Each row was made from one small tree. The marks that hang from a mark follow it in brackets, in alphabetical order. Every link used is in the known rows. Write each row's tree.
Known rows
divuf{bevo zupu{degez}}: [ 1.338 -0.778  1.739 -1.338  1.309  1.920  1.944 -1.311 -2.810  1.577
 -2.080 -2.339 -0.171 -1.696 -1.498 -2.691  2.327 -1.192 -3.127 -0.742
  1.086  0.664  1.991]
bevo{nulozen{zupu{degez}}}: [-0.387  1.507  2.250  1.254  1.686  1.200 -2.388 -2.418 -2.104  0.150
  1.169  3.313  1.376 -1.286 -0.635 -1.884 -2.048 -2.422  0.427  1.228
 -1.182  0.632  0.768]
zupu{degez{lapa{tudali}} nulozen}: [ 1.002 -0.011  0.958 -0.420 -4.274 -2.969 -0.177 -1.288  0.244  1.032
  2.123 -0.078 -1.184 -0.008 -0.631  0.603 -3.699 -0.464 -0.243  1.152
  1.015 -0.115  0.170]
lapa{nulozen{zupu{degez}}}: [-0.243  2.464  0.453  0.004  2.400  0.080 -1.254 -1.408 -1.868  0.072
  1.390  1.440 -0.011 -1.190 -1.149 -0.981 -0.218 -0.935  0.332  0.525
 -0.709 -1.883 -0.354]
zupu{degez{fomuf lapa} nulozen}: [-0.266  0.368  0.330 -0.167 -2.272 -1.100 -1.494  0.927  0.671  0.134
  0.527  1.524  0.610  0.525 -1.158  0.547 -3.485  0.397 -2.820 -0.687
 -1.256  1.210 -0.275]
degez{fomuf lapa{nulozen tudali} zupu}: [-1.220  2.907 -1.415 -1.030 -0.412 -1.951 -1.007  1.174  2.113 -1.044
  0.933 -3.089  1.540  3.106  1.010 -0.152 -1.946  2.136 -2.338 -0.270
 -1.238  0.976 -0.969]
fomuf{degez nulozen}: [ 0.532 -2.341 -0.077  2.060  1.503  1.510  0.561  1.243  0.811 -0.297
  0.053  2.006 -1.333  0.410  2.967  1.103  0.321  0.170  2.463 -1.323
  0.575 -1.766  0.378]
degez{fomuf}: [-0.002 -2.130 -0.076  0.239  0.579  0.247 -0.278  0.717 -0.978 -0.336
 -1.691 -0.069 -0.438  1.001  1.140  0.266  0.028 -0.028 -0.635 -3.002
 -0.960 -0.283  1.693]
fomuf{degez{lapa zupu}}: [ 0.837 -1.505  0.822 -1.136  0.687  1.699 -2.336  2.257 -0.459  1.508
  0.627  0.278  0.676  2.029  2.194 -0.807  0.099  1.178 -0.352 -0.971
 -0.865 -1.701 -1.917]
degez{zupu}: [ 0.810 -0.256  0.769 -0.655  1.608  2.025 -0.215 -0.828 -0.979  1.198
 -0.270  0.174 -1.123  2.558  1.457 -0.569 -1.080 -1.400  1.048 -4.598
 -0.772 -2.821  1.383]
degez{fomuf lapa}: [-0.054 -1.885 -0.648 -0.413 -1.032 -0.147 -1.151  2.376 -0.105 -0.525
 -1.512  0.310  0.349  0.767  1.843  0.698  1.076  0.505 -1.373 -1.231
 -1.024  1.192 -0.571]
fomuf{degez{lapa} nulozen{zupu}}: [ 0.348 -1.949  0.417  1.179  1.605  0.445 -1.775  2.515  0.934 -0.525
  0.610  3.619 -0.090 -1.902  1.206  0.359  1.430  0.750  3.260  2.059
  0.469 -0.236 -2.926]
bevo{nulozen}: [-0.634  0.191  0.970  0.690 -0.196  2.174 -0.816 -1.685 -0.845 -0.249
 -0.874  1.579  0.371  1.392  1.809 -0.210 -0.482 -2.266  0.658 -2.005
 -0.200 -1.000  2.268]
lapa{nulozen{zupu} tudali}: [-0.142  0.888  0.155 -0.224  1.063 -1.906  0.203 -1.712 -0.365 -0.643
  0.855 -0.450 -1.381 -0.575 -0.690 -0.652  0.308 -0.294  2.840  0.345
  1.463 -1.686  0.880]
divuf{bevo{tudali} zupu{degez{lapa}}}: [ 1.357  0.013 -0.164 -0.953  0.614  1.845  1.436  1.016 -2.345  0.658
 -1.124 -3.196  0.846 -2.424 -1.284 -1.398  5.045  2.267 -3.773  1.019
 -0.539  2.212 -1.124]
bevo{divuf}: [-0.596 -2.536 -0.769  0.155  0.559  1.712  1.620 -1.134 -0.494  0.842
 -1.370 -0.441 -1.258  0.287  1.068  1.714  0.325 -1.564  2.180 -1.561
  0.900 -1.522  1.621]
lapa{nulozen{zupu{degez{fomuf}}} tudali}: [-0.630  2.285  0.449  0.869  1.074 -3.202 -1.107 -0.675 -0.042 -1.182
  2.056 -0.943  0.705 -0.808 -1.814 -1.090 -2.384  0.658 -1.157  1.931
 -0.616  1.554  0.048]
divuf{bevo{tudali} lapa{nulozen} zupu}: [ 0.617  1.132 -1.646 -0.833  3.180  3.239  5.400 -0.517 -1.890 -1.144
 -3.666 -2.780  0.219 -0.003 -1.626 -0.800  7.081  1.500 -3.128 -1.804
 -0.153 -1.584  1.622]
degez{lapa{tudali} zupu}: [ 1.038  0.386  0.253 -1.028 -1.457 -0.922 -0.192  0.391  0.241  0.988
  0.867 -1.540 -0.362  2.345  1.667 -0.206 -1.547 -0.032  0.882 -1.065
 -0.078 -0.486 -0.513]
zupu{degez nulozen}: [ 0.585 -0.342  1.102  0.123 -1.377  0.275  0.053 -2.411 -0.844  1.313
  0.493  1.880 -1.710  0.471 -0.936 -0.076 -3.209 -1.535  0.257 -2.807
  0.207 -2.554  2.163]
divuf{bevo{nulozen}}: [-0.825  1.043  2.130  0.158  0.706  3.000  0.243 -2.579 -1.391  0.130
 -2.466 -0.175  0.825  0.327  1.911 -1.599  0.480 -1.914 -1.055 -1.792
  0.016  0.029  3.377]
bevo{nulozen{zupu} tudali}: [-0.596  0.348  0.554  1.785  2.350  2.144 -1.161 -1.322 -1.911 -0.882
  0.150  2.076  1.288 -1.288  0.028 -0.687  1.246 -0.051  2.540 -0.077
 -0.988 -0.043  0.283]
zupu{degez{fomuf{nulozen}}}: [-0.400  0.594 -0.521  2.473  0.957 -0.103 -0.208  0.686  1.443 -1.120
  0.305  1.672  0.146  0.005  1.075  1.326 -2.622 -0.542 -0.978 -1.427
 -2.246  1.623  0.827]
nulozen{zupu{degez{lapa}}}: [ 0.871 -0.374  0.999 -0.398  0.581  0.002 -2.084  0.517 -2.092  0.733
  1.222  2.538  0.438 -2.410 -0.601 -0.740  0.267 -1.362  0.145  1.834
 -0.915 -0.017 -2.014]
degez{lapa{nulozen} zupu}: [-0.415  2.864 -1.305 -1.861  0.880  1.498 -1.406  0.168  0.893 -0.368
  0.126 -0.365  0.640  3.394  1.079 -0.093  0.359  0.152 -0.731 -1.901
 -1.335 -2.552 -1.434]

Which tree is each row?
[ 1.884 -1.694  0.199 -0.816 -0.826  1.159  3.522 -1.863 -1.494  1.272
 -0.930  1.898 -1.197  0.275 -3.509 -1.035  0.482 -1.871 -2.284 -1.217
  0.658 -2.312  2.924] : divuf{lapa zupu{degez nulozen}}
[-1.016  1.402 -0.634 -0.510 -0.172 -3.347 -1.677  1.111  0.896 -1.741
  0.743 -1.057  1.061 -0.572 -0.498 -0.294  0.678  1.726  0.088  2.466
  0.139  1.937 -1.569] : degez{fomuf lapa{nulozen{zupu} tudali}}
[ 1.440 -0.412  1.426  0.000 -0.951 -2.620 -1.220 -0.025 -1.337  1.178
  1.896  0.725  0.022 -2.652 -0.643 -0.670 -0.889 -0.865  0.711  3.274
  0.146  0.988 -1.793] : nulozen{zupu{degez{lapa{tudali}}}}
[ 0.748 -2.274 -0.225  1.224 -1.298 -1.896  0.091  2.574  2.039 -0.357
  1.014  0.500 -0.569 -0.036  3.139  1.478  0.127  1.320  2.343  2.397
  1.323  0.395 -1.570] : fomuf{degez{lapa{tudali}} nulozen}
[ 0.304 -1.680 -2.375 -0.225 -0.008  1.538  1.552  1.676 -0.820  0.746
  0.214 -2.810  0.431 -2.139 -1.625  1.604  3.653  1.380 -1.383  2.902
  0.342  2.153 -2.516] : bevo{divuf{zupu{degez{lapa}}} tudali}
[-0.872 -0.230 -0.468  1.175  1.014 -0.294 -1.611  2.482  2.019 -1.584
 -0.652  3.255  0.804 -1.515  0.492  0.935  0.393  0.340  1.823  0.265
 -1.146  2.328 -1.942] : degez{fomuf{nulozen{zupu}} lapa}
[-0.589  0.925 -0.432 -1.396  1.294  0.235 -1.927  0.511 -0.153 -0.900
 -0.169  1.808  0.217 -0.751 -0.413  0.156  2.262 -0.389  1.477  0.523
  0.049 -1.685 -2.285] : degez{lapa{nulozen{zupu}}}
[-0.149  2.051 -1.029 -1.068 -0.501  0.042 -1.379 -0.034 -0.146 -0.284
  1.117  0.331  0.353  0.345  0.673  0.811  0.383 -0.121 -2.463  0.543
 -1.358 -1.022 -1.963] : zupu{degez{lapa{nulozen}}}
[-0.413 -1.344 -0.771 -1.552 -2.342  0.658  1.220 -0.274  0.786  1.446
  0.054 -0.560 -0.745 -1.047 -3.636  0.602 -0.152 -0.531 -0.730  2.069
  2.568  0.563 -0.453] : bevo{divuf{zupu{degez{lapa} nulozen}}}
[-1.081 -0.457  0.738  1.836  0.809  0.478  2.363 -2.648 -0.210  0.238
 -0.985  1.431  0.812 -1.032 -0.947 -0.019 -0.506 -3.495  2.129  3.355
  0.222  0.196  2.316] : bevo{divuf{lapa{tudali}} nulozen{zupu}}
[ 0.483  0.685  0.561 -1.308 -2.825 -1.609 -0.293 -1.111  1.398  1.253
  1.049 -0.667 -1.303  2.920 -0.131 -0.558 -3.772  0.356  1.292 -2.233
  0.892 -1.675  0.577] : degez{lapa{tudali} zupu{nulozen}}
[ 0.552  1.233 -1.451 -1.555 -1.975 -2.008  0.952  0.359  0.319 -0.069
  1.515 -3.141 -0.073 -0.194 -1.671 -0.315  1.693  0.896 -2.788  3.462
  1.809  1.018 -1.273] : divuf{zupu{degez{lapa{nulozen tudali}}}}
[-0.405  0.463  0.391 -0.757 -2.581 -2.086 -0.777  0.226  2.058  0.221
  0.730 -1.168  0.142  3.090 -0.384 -0.365 -4.586  1.534 -0.319 -2.018
  0.010  0.709  0.638] : degez{fomuf lapa{tudali} zupu{nulozen}}
[-0.792 -0.610 -1.074  1.298 -0.339 -0.150 -0.742  2.715  2.736 -1.862
 -1.010  1.738  0.685  0.322  2.145  2.168  0.099  0.206  0.121 -0.859
 -1.346  1.696 -0.916] : degez{fomuf{nulozen} lapa}
[ 0.982  0.819  0.491  2.101 -0.649 -2.635 -0.732  0.142  1.387 -0.340
  2.530  1.891 -0.168 -2.806 -0.145  0.607 -1.809 -0.797  2.670  3.348
 -0.015  1.817 -1.874] : fomuf{nulozen{zupu{degez{lapa{tudali}}}}}
[-0.043 -3.143 -2.265  0.309  1.309  2.557  3.369  0.328 -1.033  0.515
 -1.241 -2.898 -0.897 -0.825 -0.983  1.213  4.465  0.942  1.566 -0.466
  1.962  0.180  0.433] : bevo{divuf{zupu} tudali}
[-1.424  1.159 -1.681 -0.999 -0.369 -0.588 -1.495  2.072  1.129 -1.520
 -1.031 -0.366  0.934  1.470  1.169  1.081  1.544  1.338 -2.244 -0.759
 -1.239  0.216 -1.277] : degez{fomuf lapa{nulozen}}
[ 0.292  0.657  0.566 -1.707 -1.552  1.146 -1.160 -0.585  1.085  1.192
 -0.002  1.484 -0.848  2.839 -0.099  0.076 -2.631 -0.370  1.312 -3.766
 -0.311 -2.754  0.110] : degez{lapa zupu{nulozen}}
[ 0.184 -0.984  0.630 -1.102  0.471  2.515  3.709 -1.662 -1.516  0.237
 -2.286 -2.521 -1.690 -0.755 -2.489 -1.511  3.009  2.204  0.227 -3.215
  2.364 -0.690  2.910] : divuf{bevo{tudali} zupu{nulozen}}
[-1.374  1.299  3.099  0.143  2.659  3.041 -0.877 -2.784 -2.095 -0.050
 -2.539  1.513  1.133 -1.433  0.007 -2.941  0.392 -2.168  0.672 -0.405
  0.004  0.333  2.600] : divuf{bevo{nulozen{zupu}}}
[-0.049 -0.439  0.296 -0.638  0.267 -2.195 -1.721  1.315  0.216 -0.336
  1.556 -0.545  0.246 -1.220  0.200 -0.857  1.698  1.827  1.428  3.804
  1.741 -0.788 -2.540] : fomuf{degez{lapa{nulozen{zupu} tudali}}}
[ 0.443 -0.135 -0.031  1.146 -0.228 -0.849 -0.395  2.356  2.771  0.015
  2.041 -0.543  0.077  1.956  2.701  0.673 -1.883  1.577  1.750  0.955
  0.704 -0.020 -1.583] : fomuf{degez{lapa{tudali} zupu} nulozen}
[ 0.129 -2.039 -2.137  0.718  1.275  1.789  2.531 -0.080 -1.538  1.092
  0.087 -3.086 -0.308 -1.463 -2.035  0.924  2.677  0.858 -0.408  1.126
  0.763  0.912 -0.235] : bevo{divuf{zupu{degez}} tudali}
[-0.522  1.179 -1.112  1.468 -0.655 -1.664 -0.313  2.033  3.656 -1.296
  0.637 -0.931  0.818  2.161  1.871  1.015 -3.114  1.190  0.313 -0.711
 -1.284  2.484 -0.777] : degez{fomuf{nulozen} lapa{tudali} zupu}
[-0.346 -0.250 -0.403  1.877 -0.047 -2.836 -0.616  1.631  2.469 -1.721
  0.329  1.129  0.603 -1.643  0.184  0.900 -0.791  0.623  2.227  2.088
  0.209  3.279 -1.549] : degez{fomuf{nulozen{zupu}} lapa{tudali}}
[-1.250  0.364 -1.286  0.437  1.428 -0.498  3.441 -2.368  0.258 -0.425
 -0.747 -0.427 -0.830 -1.146 -1.286  0.557  1.112 -2.013  2.242  2.191
  0.823 -1.864  1.114] : bevo{divuf{lapa{nulozen{zupu} tudali}}}
[-1.993 -1.097 -0.560 -0.153  0.447  2.953  1.631 -1.247  0.120  0.046
 -1.687 -1.110  0.607  0.112 -0.813  0.027  1.475 -2.038  0.604  0.970
  2.604  1.293  1.945] : bevo{divuf{zupu} nulozen}
[ 0.129 -2.588 -1.955  1.237  1.324  2.689  4.631 -0.814 -1.179  0.330
 -2.096  0.058 -0.468  0.153  0.428  2.687  3.163 -0.682  0.682 -1.224
 -1.823 -2.352  1.114] : bevo{divuf{lapa} tudali}
[ 1.237 -3.518  0.498 -0.255 -1.785 -1.805 -0.526  2.091 -0.583  0.841
  0.793 -1.302 -0.569  0.080  2.467  0.265  1.097  1.615  0.540  2.108
  1.470 -0.519 -1.132] : fomuf{degez{lapa{tudali}}}
[ 0.000 -0.194  0.844  0.255  0.462 -0.850 -2.985  1.846 -1.495 -0.019
  0.480  1.836  1.739 -1.816 -0.990 -0.732 -0.423  0.109 -1.541  2.151
 -1.936  2.209 -2.098] : nulozen{zupu{degez{fomuf lapa}}}
[ 0.349  0.086  0.404  0.105 -3.895 -3.928 -0.974  0.069  1.198  0.210
  1.650 -0.686  0.008  0.319 -0.954  0.448 -4.377  1.209 -2.160  0.722
 -0.377  2.238  0.313] : zupu{degez{fomuf lapa{tudali}} nulozen}
[ 0.297  2.243 -0.924 -0.429 -1.919 -2.750 -0.684 -0.439  0.582 -0.120
  1.961 -1.483  0.170  0.096  0.597  0.831 -0.808  0.138 -1.690  2.239
 -0.385 -0.009 -1.510] : zupu{degez{lapa{nulozen tudali}}}
[-0.909  0.970 -0.394  1.535  2.183  1.400 -0.448  0.805  2.434 -1.155
 -0.148  0.954  0.258  2.574  1.688  0.731 -3.149 -0.339  0.727 -4.167
 -1.856  0.312  1.088] : degez{fomuf{nulozen} zupu}
[-0.104  1.315 -0.628 -0.820 -0.099 -2.493 -1.087 -0.436 -0.061 -0.632
  1.013 -0.291 -0.343 -0.737 -0.359 -0.236  1.421  0.279  1.926  2.282
  1.276 -0.383 -1.662] : degez{lapa{nulozen{zupu} tudali}}
[ 0.356 -0.203  2.130 -1.423 -0.434  1.820  2.167 -2.261 -1.754  1.417
 -1.755 -1.221 -1.439 -1.032 -3.283 -2.738  0.102 -0.550 -2.243 -1.801
  2.111 -0.403  3.250] : divuf{bevo zupu{degez nulozen}}
[-0.303 -0.252  0.979  0.693 -1.298 -0.734 -0.704 -0.929 -0.144  0.257
  0.483  1.188 -0.593  0.900 -1.367  0.295 -4.177  0.013 -1.566 -2.447
 -0.761 -0.006  2.124] : zupu{degez{fomuf} nulozen}
[ 0.003  0.892 -1.479 -0.942 -1.876 -2.221 -0.210 -0.088  1.017 -0.721
  0.336 -1.998 -0.477  0.786  1.593  1.358  1.010  0.308  0.070  0.707
  0.748 -1.032 -0.830] : degez{lapa{nulozen tudali}}
[-0.859  1.314  1.203  1.225  1.758  3.284  0.631 -1.690 -1.786 -0.720
 -1.982 -1.010  1.361 -0.331  1.566 -1.278  1.757  0.448 -0.703 -1.616
 -1.242  0.412  2.369] : divuf{bevo{nulozen tudali}}
